Each row was made from one small tree. Brackets hold a mark, then the marks that hang from it, in alphabetical order. Every link used is in the known rows. Write each row's tree.
Known rows:
{F P R S}: [-20.4  11.8  28.5 -12.9  -6.2 -10.8  27.0 -12.0 -14.6  16.4 -23.3  -1.2
  22.2 -33.7   5.3   8.9  15.1  -6.8  22.3 -23.4  -6.1 -15.4 -26.7 -28.7]
{N E {F {S P}} R}: [-16.1  -6.1 -12.2  17.9 -21.0  11.0   9.7   4.3   2.3 -12.0 -19.8 -19.1
  10.3 -28.4 -41.0 -13.6 -15.5 -45.1  17.2 -26.9   8.1 -13.3 -21.3 -10.0]
{F {N E}}: [-12.4   2.6  24.4  14.3 -27.4   2.2   9.7 -12.4 -14.4  -7.3 -22.8   3.2
   9.0 -23.3  -0.7  16.8 -25.0 -35.4  14.6 -33.5  -6.9 -20.6 -26.4 -26.3]
{R {N E {F P}}}: [-17.8 -10.4 -12.2  15.7 -23.8  10.5   0.3  -0.1 -15.9  -5.2 -20.9   0.0
  17.1 -23.3 -18.9  -4.6  -3.0 -20.3   0.0 -48.8  -8.1 -14.9 -30.9 -11.1]
{F N}: [-18.1  14.9  44.5  12.4 -26.2  -1.4   6.5  -4.7  -9.3  -8.8 -26.3   9.5
  12.1 -26.3   3.1  16.9 -16.0 -29.4  11.7 -32.7  -9.5 -24.4 -25.5 -35.5]
{F E N R}: [ -2.3   0.8  44.5 -17.8   1.4 -11.9  22.4 -17.7 -27.9  13.0 -19.9  10.8
  16.8 -30.3  19.2  14.5   2.8 -12.3   9.5 -22.7 -20.6 -13.9 -15.8 -13.3]
{S E R}: [-25.6  28.0  23.2  29.7  -9.4  -5.1  -2.8  -2.3   5.0 -26.2   3.3  -1.2
   7.2 -17.1 -19.5  11.0  -9.6 -48.6   6.4 -43.7  -6.5  -3.9  -7.2 -19.0]
{P {N R}}: [-33.2  27.4  17.1  -0.3 -26.1  12.7   3.8 -13.9   8.6 -18.4 -25.6 -16.1
  -4.4 -17.6 -29.5   8.0  -6.4 -42.5   3.7 -36.6  -3.1 -30.7 -17.6 -20.9]
{S E F}: [-27.0  11.9  38.4  26.0 -16.3   3.8   4.2 -10.9  -5.3  -9.6 -18.2   0.4
   8.7 -18.4 -15.9  16.0   2.0 -40.3   3.3 -35.7  -4.5  -9.7 -14.8 -30.4]
{R {N F}}: [-27.4  12.0  17.1  22.6 -28.6  13.4  -8.6   0.2  -2.1 -10.0 -21.3   5.8
   2.8 -29.3 -30.6   1.4  -8.5 -25.5  -1.8 -48.4 -11.9 -22.8 -27.8 -29.6]
{F N P}: [-14.8   4.0  34.9   3.5 -19.9  -8.2  12.3   1.9 -19.0  -5.1 -28.7   8.5
  27.5 -22.8  19.4  10.9  -0.9 -18.7  10.8 -32.1  -9.7 -19.4 -28.1 -22.9]
{S E F {R N}}: [-16.8  -2.3  21.9  36.4  -9.8   5.6  -3.0  -5.3  -7.1 -18.8  16.5  -5.9
   0.2  -6.4 -37.6   8.4   0.5 -23.5  -0.2 -54.9  -7.0   4.6  -0.3  -3.8]
{P {N E F R}}: [-29.2   4.7 -18.1   4.4 -18.3  24.8   6.4 -13.6   3.7 -20.8 -33.5 -21.5
   0.7 -24.6 -44.0  -6.3 -14.7 -52.3  -1.5 -45.0  -5.8 -25.9 -19.6 -10.6]
{N {F P S} R}: [-24.8  -0.9   1.7   1.9  -8.2   3.3  11.7   7.8  -4.2  -0.8 -40.4 -14.8
  21.3 -34.1 -15.7 -17.1  11.9 -19.1  11.4 -38.1  -5.2 -16.9 -21.5 -21.5]
{F {R N} {S P}}: [-14.1   7.8  24.6   3.4 -29.0  -2.2  11.1  -6.6  -9.2   7.0  11.6   0.3
   4.3 -23.8 -27.2  12.0  -1.7  -8.8  23.5 -21.0   6.4 -10.9 -23.2 -14.6]
{R {N {F P}}}: [-23.1   1.9   8.7  13.8 -22.6   7.1  -3.2   7.3 -11.4  -6.0 -24.1   4.9
  18.4 -25.5 -14.3  -3.6   5.8 -14.2  -2.7 -46.6 -11.5 -18.7 -29.3 -19.5]
{N R}: [-21.7  24.0  26.4  18.1 -21.4   8.4   2.3  -5.8   3.9 -10.9 -28.5  -8.3
  -4.7 -21.7 -18.3   7.0 -11.0 -40.4   6.1 -31.3  -1.9 -27.6 -21.6 -33.3]
{P {N {F S} R}}: [-38.5  14.0   0.6  -6.4 -19.5  13.3   7.0  -8.1   9.8 -12.2 -35.6 -21.5
   5.8 -34.3 -42.8  -9.1   1.2 -32.4  11.7 -42.8  -7.5 -26.0 -14.6 -19.1]
{S {N F}}: [-32.7  24.1  17.9  32.3 -19.1   0.2   5.3  15.6  13.9 -22.9 -24.3   3.5
  19.3 -31.7 -22.3  -3.4 -13.4 -46.8  -9.0 -46.6 -13.7 -20.8 -28.8 -22.9]
{R N}: [-25.0  22.9  32.5  20.9 -38.1   4.1  -9.6  -7.0  -2.4  -7.2 -10.6   5.3
  -2.5 -20.4 -20.2  16.9  -8.6 -22.1   5.3 -40.0  -5.2 -25.6 -26.3 -33.2]
{F R S}: [-24.5  22.4  38.0  -3.9 -12.1  -4.8  20.3 -19.1  -4.2  11.8 -20.5  -0.2
   6.1 -37.4 -11.3  14.4   0.2 -18.1  23.9 -25.1  -5.3 -20.5 -25.0 -38.1]
{P {N E F}}: [-36.3  12.3  -3.3   5.9 -25.8  14.5   6.6 -15.8   4.3 -20.0 -34.2  -8.0
  10.6 -30.6 -35.0   3.9 -16.9 -49.9   1.3 -43.6 -10.9 -29.6 -25.9 -20.5]
{N E {F P S} R}: [-19.7 -13.1 -18.5   3.1  -8.5   7.3  14.6   0.3 -10.1   0.4 -37.5 -21.1
  18.8 -31.4 -20.4 -17.3   2.7 -25.4  14.5 -39.0  -3.4 -13.8 -22.5 -12.8]
{F E P}: [-18.0  15.0  35.9  -5.8 -12.2 -20.5   7.6  -7.5 -14.8   3.1 -32.3   4.2
  29.5 -23.7  21.6   8.7  18.1 -17.5   3.9 -25.4 -13.7 -23.3 -19.6 -18.1]
{S F {N E} P R}: [ -6.4  -8.8   9.5  51.0 -13.3  -5.0  23.8  13.3   8.7 -35.4  16.6 -14.9
  19.7  -5.3 -36.8   1.1 -24.8 -53.1  -5.5 -34.4   3.5  -2.6 -10.6  17.2]
{F E N P {S R}}: [ -5.4 -10.7  31.1 -14.0   2.3 -31.6  18.8   0.0 -22.9   3.5 -11.0  -4.1
  39.3 -26.2  19.2  -2.3  16.6   4.7  19.5 -36.2 -20.4  -2.5  -0.5   5.2]
{N E R}: [-15.7  12.1   6.8  20.2 -22.1  12.2   6.4 -13.5  -0.9 -10.3 -25.8 -14.3
  -6.2 -17.9 -21.7   6.3 -19.3 -46.9   8.9 -33.4   1.7 -23.3 -23.1 -25.0]
{S N}: [-29.7  34.5  33.4  30.9 -27.9  -7.6   5.4   7.1  13.0 -20.4 -13.2   3.2
  12.5 -22.3 -13.7  11.0 -12.1 -43.3  -0.4 -37.9  -7.8 -23.2 -26.6 -24.2]

Write each row's tree:
[ -4.5  -2.3  22.7 -17.9  -3.2 -12.3  13.2 -15.1 -30.9  18.1  -7.1   7.0
  18.3 -19.5  12.2   9.1  25.5   6.8   2.3 -29.7 -16.6 -11.0 -19.3  -1.2] | {F E P {R N}}
[  8.2 -30.7  24.4  11.2  -8.0   8.0  37.5 -11.4 -28.3  -0.7  -5.8  -0.4
  16.2 -16.9  -7.6  13.2 -18.8 -31.2  11.7 -14.9   2.4  -5.3 -21.8  -1.7] | {S {F {N E} R} P}
[  0.6 -16.2  12.0  -7.4  -2.6  -1.5  30.9 -13.0 -33.6   8.2 -18.3   4.8
  23.5 -23.8  18.8  10.3  -5.6 -17.8  15.1 -26.9  -8.4  -7.9 -29.6  -9.0] | {F {N E} P R}
[ -9.7   0.8  24.7  -4.0 -12.6  -8.7  18.2  -2.9 -18.0  -0.4  13.9   8.5
  19.8 -25.2  -2.8  11.8  -1.2 -24.3  33.5 -18.5   4.4   8.0 -14.3  -7.3] | {F N R {S E P}}
[ -9.1  -1.7  24.3   7.2 -28.6  -2.9  12.7   8.7  -5.8  -8.7  -9.3  -8.1
  11.4 -21.8 -14.1   1.2  -9.6 -26.0  26.2 -19.6   7.6 -12.6 -14.2 -11.1] | {F {N R} {S P}}
[-16.1   0.7   8.5   0.4 -22.9   3.2  13.6 -25.8 -15.2  16.9   1.2  -5.2
  -4.9 -28.0 -26.8  12.5  -6.2  -7.0  25.6 -35.8  -2.6 -10.5 -25.7 -20.6] | {F {R {N E}} S}
[-25.9  12.4  -3.1  10.4 -12.3 -12.9   5.7  16.0   3.2 -12.7   2.9 -13.0
  22.7 -13.2 -11.7  -8.8  17.7 -28.4  15.4 -43.3   1.9   6.7 -11.1   2.6] | {F P {S E {N R}}}
[-10.6   1.8   8.4   9.8 -20.0  11.1  10.9 -24.3 -16.0   4.9  -1.4   1.2
  -7.4 -21.1 -23.5  16.5 -13.4 -21.4  10.2 -35.6  -4.5 -13.6 -28.1 -18.9] | {F {R {N E}}}
[ -7.1  -8.8  20.9  18.4 -13.3   9.9  11.0  -6.3 -19.0  -4.0  22.0   4.0
   4.6  -8.1 -28.1  14.2   4.5 -24.3   6.2 -27.1   5.3   6.9 -13.3   0.2] | {S E {F {R N}} P}
[-24.4   5.2 -19.0  23.2   0.3   2.2   2.7  26.0   1.1 -25.5 -10.2  -6.7
  27.2 -15.8 -17.3 -18.8  10.0 -46.9  -8.3 -50.3  -5.9   4.7 -16.7   7.1] | {S E {N {F P} R}}
[-25.9  12.8  32.4   3.8 -23.9  -8.6   0.9  -6.6 -11.4  -2.2  -6.9   6.5
  15.4 -28.6  -2.5  12.9  -0.5 -22.1  29.9 -37.1  -6.2  -3.0 -12.6 -27.6] | {F N {S E}}
[-22.0  20.4  29.2  12.9  -6.9 -32.5  11.6   5.2   9.8 -12.1   5.0 -10.5
  23.6 -24.6 -13.0  -1.5   4.3 -20.9   8.3 -41.2 -17.7  -8.2  -1.0   4.2] | {F E {S N R}}
[-23.4  13.8   5.4  31.8 -16.8 -15.4  15.5   2.7  13.5 -20.4   8.5 -16.3
  14.3 -21.4 -31.1   0.4 -20.1 -36.8  14.1 -46.4  -5.1  -7.2 -12.3  -2.0] | {F {S {N E} R}}
[-14.5 -10.8   0.5  12.1 -26.5  18.9  19.7 -12.7  -1.1 -22.4 -12.5 -26.5
   2.6  -4.8 -42.9   4.9 -12.4 -50.1   2.2 -22.9  12.0 -20.5 -12.8   5.7] | {S F {P {N E R}}}
[-12.1  13.1  28.4  -4.3  -8.4 -28.7  25.8   2.3  -2.0   3.2   9.5   0.4
  28.8 -26.1  -5.3   3.4  10.4 -21.2  14.2 -14.7  -4.2  -5.9 -13.4   7.3] | {F E R {S N P}}
[-11.9  -4.6  37.6 -22.2 -12.1 -28.4  15.1  -5.9 -27.3  15.3 -27.2   3.0
  37.6 -30.5  29.6   4.8  22.9   6.0  23.0 -26.3 -17.0 -12.9 -12.5 -10.7] | {F E N P S}
[ -8.4   7.4  31.9 -20.0   5.6 -18.4  24.6 -15.2 -23.8  15.2 -25.1   6.1
  28.2 -27.6  23.3   9.9  21.3 -11.0   3.2 -19.7 -16.9 -16.5 -20.9 -12.1] | {F E P R}
[-16.1  20.2  13.4  33.7 -27.6  -2.8   8.0  23.0  15.7 -30.1   2.4  -8.1
  10.1  -9.4 -27.0  -0.5 -15.3 -54.7  -1.9 -25.3   9.7 -15.7 -21.1  -1.2] | {S {N R} P}
[-28.8  23.4   0.3   6.4 -28.5   9.2  -2.9  -1.0   8.6 -32.4   5.4 -12.5
   5.3  -6.4 -34.6   8.6  -3.1 -58.2   8.9 -29.2  12.3 -10.2  -8.6  -0.4] | {S E {P {N R}}}
[-18.9  -1.8  17.6   1.5 -28.9  -9.7  -3.9   3.1  -7.8   0.6  -6.5   1.3
  21.7 -29.6 -24.2  -6.3  10.0  -9.9  12.0 -31.3  -6.7 -12.7 -14.7  -3.9] | {R {N {F E {S P}}}}
[-13.8  -4.2  14.3  46.4  -6.3  -3.0  23.2   1.8   7.1 -26.0   2.5 -16.3
  13.9 -10.8 -33.1   2.7 -21.4 -44.6  -6.8 -47.4  -9.1  -6.3 -10.5   4.0] | {S F {N E} R}
[-12.6  -7.8  -6.1   1.7   4.8   7.3  27.3  -8.8 -20.0   3.7 -32.3   0.0
  25.1 -33.9  -4.7  -3.0  -1.4 -31.5   2.1 -32.9 -11.4 -13.6 -33.9 -15.2] | {N E {F P R}}
[-34.8  18.4  21.0 -12.8 -14.9  -2.9   3.5 -14.9   0.3 -11.5 -38.6  -2.4
  20.1 -33.4 -16.0   1.5   6.5 -34.5  -4.9 -38.5 -22.0 -30.5 -15.6 -13.6] | {P {N {F E}}}
[ -9.3   8.7  33.4 -10.1  -9.7  -6.6   7.0 -21.7 -19.6  14.6  -4.7   7.5
   3.4 -25.0  -4.4  13.7  10.5  -4.7   4.0 -30.7 -16.9 -15.7 -16.9 -12.6] | {F E {R N}}
[-19.6   3.9  21.7  -4.4  -3.8 -11.1   8.5   0.7 -14.9   0.0 -43.6   5.2
  37.1 -32.7  10.9  -6.0  17.9 -21.9  -4.9 -33.7 -20.3 -21.4 -21.9 -14.9] | {N {F E P}}
[-21.1  -1.6  -2.3  15.2 -14.0   5.0  11.4  -1.0 -10.5  -9.4 -39.5  -1.9
  25.6 -30.1  -6.4  -3.8  -6.3 -38.4   0.9 -39.4  -8.2 -20.6 -33.1 -22.2] | {N E {F P}}
[ -4.8 -26.7   4.9  27.8  -8.8   3.4  15.1  -5.4 -19.6  -9.1   2.1 -15.2
  13.4  -4.5 -24.6   2.0  -0.6 -10.7  -1.6 -49.3  -6.2  -3.3 -12.2   6.1] | {S {F P} {R {N E}}}
[-20.7   5.1   1.4  -8.7 -14.6   3.8   5.6   0.9   1.1 -22.2 -22.6 -14.7
  18.0 -20.6 -29.6 -10.6   3.6 -45.1  -5.0 -26.9  -6.2 -23.6  -8.7   9.7] | {S {P {N {F E} R}}}
[-16.7   5.2  38.0  20.9  -2.0   0.9  32.7  -3.9  -2.9  -2.7 -11.1  -1.8
  13.8 -22.2 -16.7  10.5  -2.8 -29.9  -6.2 -32.3  -9.8 -12.9 -23.2 -13.7] | {S {F R} N}
[-28.6  13.0  30.6  -4.0 -13.1 -13.1   5.6  -9.3  -3.5   7.4 -39.3  -0.2
  22.9 -44.1  -7.8  -3.2  10.3 -18.3  11.6 -33.3 -19.6 -22.6 -16.2 -27.9] | {N {F E S}}
[-10.5  -3.4  17.9 -17.7  15.1  -9.4  24.2  -8.3 -24.1  12.3 -37.2   5.5
  34.3 -37.0  14.1  -5.5  21.9 -14.5  -3.8 -27.4 -23.9 -14.3 -22.1  -8.7] | {N {F E P R}}
[-24.5  31.1  17.0  36.0 -31.6 -11.8  -2.2  19.7  12.8 -34.0  18.0   6.1
  20.6 -11.8 -18.4   9.2 -10.5 -59.6   4.4 -31.0   8.3  -0.2 -18.5  -2.9] | {S E N P}
[-30.4  13.8  -3.4  24.1  -8.3  -6.6   2.0  22.3   1.7 -26.0 -10.8   6.0
  36.2 -23.0  -7.4  -9.2   8.6 -44.2  -6.1 -50.7  -9.9   1.5 -21.3  -2.8] | {S E {N {F P}}}
[-22.1  19.0  13.3  24.5 -29.8  -9.0  10.7  20.1  15.7 -19.8   4.6 -15.0
  12.6 -15.9 -31.3  -4.1  -7.1 -39.8  14.1 -25.1  11.3 -12.0 -17.6  -3.0] | {F {S {N R} P}}
[-15.1   2.0   5.8  16.3  11.3 -23.8  15.3  22.4  -0.8 -23.0 -10.5  -3.4
  45.4 -22.9  -3.0 -19.4  11.4 -28.0 -17.0 -49.0 -24.5  -5.7  -7.8  19.1] | {S {N {F E P}} R}
[-13.5  12.3  34.6   8.3 -14.5 -27.4   9.6   0.1   2.5 -11.5   2.9  -7.5
  24.2 -23.5 -13.8   2.2   0.5 -24.5  18.0 -21.9  -5.6 -10.5  -2.6  -0.9] | {F E {S P R}}
[-13.9  12.0  17.9   7.3 -20.5 -22.1  10.4  13.5   6.9 -10.3   3.0 -13.3
  20.0 -16.0 -17.6  -6.7   7.5 -29.3  11.7 -21.3   1.6  -8.7  -7.2  11.9] | {F E {S {N R} P}}
[ -3.6  -4.9  20.4   0.7  -8.7   5.2  25.0 -20.3 -23.7   3.6 -16.0   5.1
   7.8 -27.6   2.3  16.6 -20.8 -29.0  16.0 -26.5  -9.4 -12.9 -27.2 -19.3] | {F {N E} R}
[ -4.1  -4.6  42.8  22.2  -3.1 -15.4  18.7  -0.6  -6.2 -16.1  -3.2  -7.4
  24.4 -13.2 -15.3   4.9   1.1 -31.7  -3.6 -21.9  -7.9 -10.8  -0.5   4.8] | {S {F E} P R}
[-19.5  -6.8  -6.2  21.0 -38.8   7.5  -1.1   2.0  -4.5  -8.8  -1.5  -4.7
  10.3 -28.3 -43.2  -3.3 -14.7 -26.3  18.6 -35.9   5.1 -11.2 -24.9 -10.8] | {R {N E {F {S P}}}}
[-30.4  16.2  -6.0  19.2 -11.9   4.9  -0.5  10.5  12.8 -47.1   9.8  -7.7
  21.4 -17.6 -44.5  -4.1 -10.6 -63.2   0.1 -44.6  -1.7  -1.4  -3.9   9.4] | {S E {P {N F}} R}
[-28.7  26.5  25.3  29.3 -16.0 -18.8  12.0   9.2  18.5 -21.6   4.5 -10.9
  16.9 -23.8 -27.4   0.6 -12.0 -31.1  11.3 -46.1  -9.4 -10.0 -11.4 -11.2] | {F {S N R}}
[-16.2  -5.3  40.5  18.1 -12.4   3.9   8.0  -7.5 -17.7  -8.7 -14.7   6.0
  14.7 -16.9  -3.6  15.9  -2.5 -30.7   9.3 -38.0  -8.6  -3.1 -11.7 -21.5] | {S E {F N}}
[-36.1  15.8   1.0   3.4 -16.4  19.9   4.7  -6.2   9.4 -21.2 -36.6 -15.7
   2.5 -26.7 -38.5  -6.2  -7.1 -46.9  -3.4 -44.5  -8.6 -29.2 -18.6 -17.8] | {P {N F R}}
[-30.1  19.5  13.6  22.7 -30.5 -11.8  11.6  -3.8  10.0  -9.0  -7.3  -8.9
  12.8 -26.7 -20.8   7.4 -14.1 -35.5  18.7 -38.7  -2.1 -16.2 -24.6 -17.5] | {F {S {N E}}}
[-14.5 -10.1 -17.7  13.4  -6.3  13.9  13.1   2.8 -10.2 -10.0 -39.3 -14.4
  17.0 -24.6 -16.2 -14.1  -4.1 -39.9  -1.1 -39.4  -4.2 -15.8 -26.4 -11.6] | {N E {F P} R}
[-23.7   4.2 -12.6  -7.7 -20.9   9.0  12.8 -14.2  -5.1 -13.8 -25.0 -21.6
   8.5 -11.7 -17.7   3.3   0.6 -37.1   6.8 -37.2   1.1 -23.4 -19.5  -2.0] | {F {P {N E R}}}
